Each row comes from the steps of one path. Every step used is in the known rows, and no mark comes twice. Write the path behind each row, first mark first.
In the rows, zero is written as 128.
Known rows
l > j > d > k > p > e: [115 154 168  99 108 109 113 150 128 144 120 144 120 121 102 121 143 150
 129 135 142 136 104 113 102 130 152  86 140 111 132]
e > p > k > d: [114 142 124 140 169 106 123 100 119 126 121 142 127 171 123 132 147 159
 111 126 137 119 110 132 110 100 142  98 127 113 151]
p > e: [129 142 116 103 134 113 126 128 116 137 118 149 131 138 113 128 148 140
 128 131 141 122 130 113 110 121 150  99 134 104 132]
k > p: [123 148 124 117 111 114 126 143 116 121 119 166 131 140 111 130 147 131
 114 134 154 125 115 111 105 131 147  92 136 117 139]
k > d: [115 145 117 127 144 110 124 129 115 130 122 151 142 143 113 125 146 152
 112 130 136 124 142 113 105 103 141 102 131 115 136]
j > d: [121 150 128 116 111 111 130 132 117 138 120 134 138 129 117 132 141 143
 114 130 144 131 128 103 104 105 142 106 138 122 123]
l > k: [151 146 120 124 116 111 121 127 125 124 119 157 139 146 117 155 145 152
 117 137 142 125 128 121 108 118 146  98 138 115 133]
j > l > k > p > e: [148 147 131 101 123 111 130 132 114 135 121 168 126 137 106 130 149 147
 132 135 153 130  89 124 106 113 147  82 131 117 138]
x > d > j > l > k: [151 143 138 121 106 113 123 107 115 126 121 184 137 151 108 147 150 169
 120 139 149 134 108  87 104  82 145 100 141 119 126]
t > e: [124 148 126 117 123 113 127 139 117 123 119 151 127 138 110 144 146 142
 106 133 143 121 140 124 107 130 138 101 140 116 135]
d > j: [127 145 126 123 121 115 120 124 106 124 121 171 139 141 111 140 146 145
 121 131 146 130 132  98 101 120 160 106 135 106 140]
e > p > k > d > x: [105 140 120 149 180 103 133  87 120 127 124 139 127 166 125 132 143 159
 100 126 139 118 103 124 110 114 152  98 132 103 171]
e > p: [124 138 121 131 135 112 124 123 117 123 118 142 122 171 123 136 147 141
 115 130 146 125 111 128 108 110 148 101 135 113 147]
t > x > d > k: [114 148 131 116  90 115 118 133 125 127 116 145 128 149 118 141 153 154
 120 143 141 124 164  96 112 119 143  97 153 103 128]
l > k > p: [149 150 129 122 110 111 123 141 125 120 120 166 130 141 113 146 147 139
 116 138 154 127 113 120 104 133 146  87 136 120 139]
l > j > d > x: [108 149 137 128 119 105 121 126 126 135 121 139 136 144 112 127 136 149
 108 133 145 131 107  97 105 115 154 107 144 113 140]
l > k > d > j: [141 148 134 134 142 108 117 123 114 129 125 175 146 135 112 143 145 165
 119 132 138 134 137 109  96 110 154 100 131 109 143]
t > e > p > k: [126 144 135 134 148 109 126 110 120 118 119 139 112 163 117 151 148 152
 104 128 144 116 104 146 113 125 139  98 135 115 150]
k > l > j > d > x: [109 154 138 124 119 105 122 128 117 135 122 135 133 204 114 120 136 146
 114 135 148 131 107 107 109 113 156 107 141 114 143]
p > k: [129 148 119 128 127 112 123 106 119 121 119 153 136 155 116 148 147 149
 115 131 141 116 121 112 113 121 147 100 133 111 138]
d > k > p: [119 151 147 115 102 114 124 146 117 123 120 161 129 130 110 143 148 141
 117 136 145 127 127 113 106 136 151  84 138 112 145]
d > k > t: [128 151 133 102 110 111 125 139 109 127 119 155 126 141 118 139 144 156
 122 133 133 125 160 123 108 110 154 104 139 108 138]
k > t > e > p: [128 145 127 110 142 110 130 141 110 121 119 144 101 156 122 131 145 146
 108 127 146 124 135 150 106 109 142 108 139 117 145]
d > j > l > k > p: [141 150 144 121 109 112 124 127 104 122 124 189 134 138 105 143 147 153
 124 135 158 138  87 106  99 114 157  88 132 117 149]
j > d > x: [112 148 127 126 122 107 139 121 118 138 122 131 139 128 119 133 136 141
 105 130 146 130 121  92 104 118 152 107 143 113 142]
j > d > k: [118 153 151 118 101 111 127 135 120 139 120 135 138 123 115 145 141 153
 116 132 135 132 139 105 105 112 145 100 140 118 131]
t > k: [128 150 124 101 107 112 111 139 116 131 120 159 141 141 115 151 148 146
 104 134 142 129 138 122 103 117 139 107 135 112 135]
t > k > p > e: [129 151 130  82 119 111 116 151 116 139 121 168 127 119 109 132 151 134
 113 133 150 130 120 121 101 139 143  92 133 108 136]
x > d: [128 141 120 119 113 114 125 122 126 124 117 157 132 148 114 135 150 145
 111 139 144 121 134  92 110  99 134 104 144 119 119]
e > p > k: [126 141 125 137 143 109 123  98 120 119 118 142 123 178 123 145 147 149
 114 128 145 117  98 132 115 112 148  98 132 112 150]

Write each row's path
[128 143 153 104 125 110 130 136 121 124 118 151  96 154 118 142 149 163
 106 134 138 123 151 134 109  99 133 101 150 118 136]  x > d > k > t > e > p
[123 148 143  99 119 113 126 144 118 136 120 161 123 119 108 132 150 140
 128 134 141 125 125 117 105 141 155  80 135 103 144]  d > k > p > e
[139 157 124 109 101 113 121 128  91 126 123 174 128 154 120 133 147 166
 136 134 154 136 137 122 103 100 163 108 140 102 142]  d > j > l > k > t > x
[121 144 132 120 116 117 125 117  96 125 123 174 139 148 108 132 147 154
 125 130 148 134 106  99 101  97 157 104 131 111 143]  d > j > l
[126 144 147  97 112 112 126 137 129 135 119 165 117 122 106 129 153 145
 123 141 143 124 130  95 108 124 142  82 145 109 128]  x > d > k > p > e
[121 151 130 119 114 111 107 136 114 121 118 153 132 226 110 126 145 146
 125 137 145 125 119 128 114 110 152 102 135 115 136]  k > l > j
[120 152 140 116 107 112 122 134 110 127 120 145 136 199 116 145 146 150
 123 136 136 125 146 123 113 115 154  94 133 112 143]  d > k > l
[117 147 123 120 100 117 117 125 112 123 118 165 131 146 116 130 153 148
 122 138 154 129 148  82 105 118 151 108 150  99 126]  t > x > d > j
[148 145 125 121 113 112 126 119 114 126 120 162 141 156 114 148 146 159
 121 135 145 129 106 121 109  91 143  97 132 122 136]  j > l > k
[133 156 125 111 132 109 130 122 110 119 121 155 118 141 114 142 146 154
 107 130 141 113 145 135 114 124 140 107 138 113 134]  p > k > t > e
[132 146 119 121 146 109 127 107 111 119 119 147 112 175 127 135 146 153
 115 126 144 118 116 142 114 103 149 106 134 111 145]  e > p > k > t
[122 149 152 117 101 110 106 130 129 123 118 155 126 223 107 137 149 162
 121 145 136 124 134 109 116 100 144  96 146 115 126]  x > d > k > l > j
[112 147 123 117  97 117 121 115 101 124 119 170 132 153 114 125 154 155
 127 138 156 133 126  81 106  91 149 106 146 106 130]  t > x > d > j > l
[109 146 130 126 139 112 124 117  95 131 125 174 145 144 106 119 147 164
 121 127 140 136 117  98  99  82 152 103 127 114 146]  k > d > j > l
[151 148 128 104 127 110 125 140 125 133 120 163 124 129 111 137 148 139
 127 136 151 125 111 123 106 138 150  83 135 111 136]  l > k > p > e
[126 144 121 133 148 104 135 107 114 133 125 159 146 143 114 136 141 169
 108 133 139 129 109 110 105  92 148  95 133 115 158]  j > l > k > d > x
[117 153 148 134 132 103 113 107 121 128 119 127 116 238 119 129 141 157
 119 129 148 126  82 141 115  97 148 102 132 122 140]  e > p > k > l > j > d
[127 152 120 122 126 111 125 105 109 120 120 148 135 212 117 142 147 146
 119 133 143 116 123 125 118 114 150 100 129 112 139]  p > k > l
[124 148 135 130 147 107 128 109 112 119 120 136 109 222 119 145 147 147
 108 130 147 116 107 155 118 121 141  97 132 116 153]  t > e > p > k > l
[119 158 149 111 101 108 128 140 111 140 121 132 136 183 117 139 140 150
 122 133 136 132 142 116 109 105 149  97 135 120 135]  j > d > k > l
[116 155 141 118 106 107 113 140 116 134 120 138 134 210 112 121 140 148
 122 134 146 133 114 119 110 100 147 106 135 126 124]  k > l > j > d
[110 157 140 130 127 102 121 104 119 132 123 132 132 212 115 131 137 155
 113 134 146 124  93 112 115 116 157 104 138 112 146]  p > k > l > j > d > x
[119 153 148 117 105 110 104 138 117 122 119 152 131 218 108 139 145 158
 128 139 135 126 130 129 113 115 156  95 135 109 141]  d > k > l > j
[113 156 168 117  93 109 111 155 128 132 120 149 127 134 104 129 142 150
 118 137 145 136 107 110 103 126 148  89 141 122 131]  l > j > d > k > p
[121 146 135 139 141 107 107 104 119 115 118 143 116 252 118 134 147 155
 122 133 147 120  85 149 118 108 153  98 129 113 151]  e > p > k > l > j
[114 142 135 145 167 108 120  95 109 124 124 158 128 164 118 134 148 164
 113 124 140 126 107 119 102 105 155 101 126 106 159]  e > p > k > d > j
[126 143 142 118 103 114 122 124 128 128 118 155 131 144 112 147 150 156
 113 140 134 123 147  93 110 104 140  96 146 114 125]  x > d > k
[130 144 118 135 153 104 130 117 124 131 124 152 144 138 118 141 140 160
 104 134 137 125 132 111 104 117 152  98 137 106 155]  l > k > d > x
[126 146 125 100 128 113 128 141 115 133 119 161 123 130 109 120 149 129
 125 133 151 124 114 112 105 136 150  88 134 108 137]  k > p > e
[137 149 130 120  93 115 119 116 110 125 120 177 133 154 114 141 152 167
 128 141 155 135 122  92 106  94 148 102 147 109 129]  t > x > d > j > l > k
[118 150 110 122 133 110 123 115 105 118 117 141 109 185 135 129 148 152
 123 129 151 117 129 148 117 114 154 108 139 101 148]  e > p > k > t > x
[130 150 148  96 107 111 129 144 120 124 119 162 111 132 110 142 148 163
 107 139 134 121 171 116 108 106 132 104 151 116 123]  x > d > k > t > e
[127 153 122  96 107 109 112 142 107 131 121 157 138 198 117 144 147 144
 109 135 144 128 140 131 109 114 142 106 132 115 138]  t > k > l
[136 145 126 126 134 108 126 120 113 133 123 162 146 151 111 135 145 170
 117 133 138 130 119 124 105  78 139  96 129 125 140]  j > l > k > d
[120 159 144 126 116 105 112 116 119 130 120 139 132 212 112 130 141 156
 121 133 144 124 103 121 114 105 146 104 135 123 128]  p > k > l > j > d
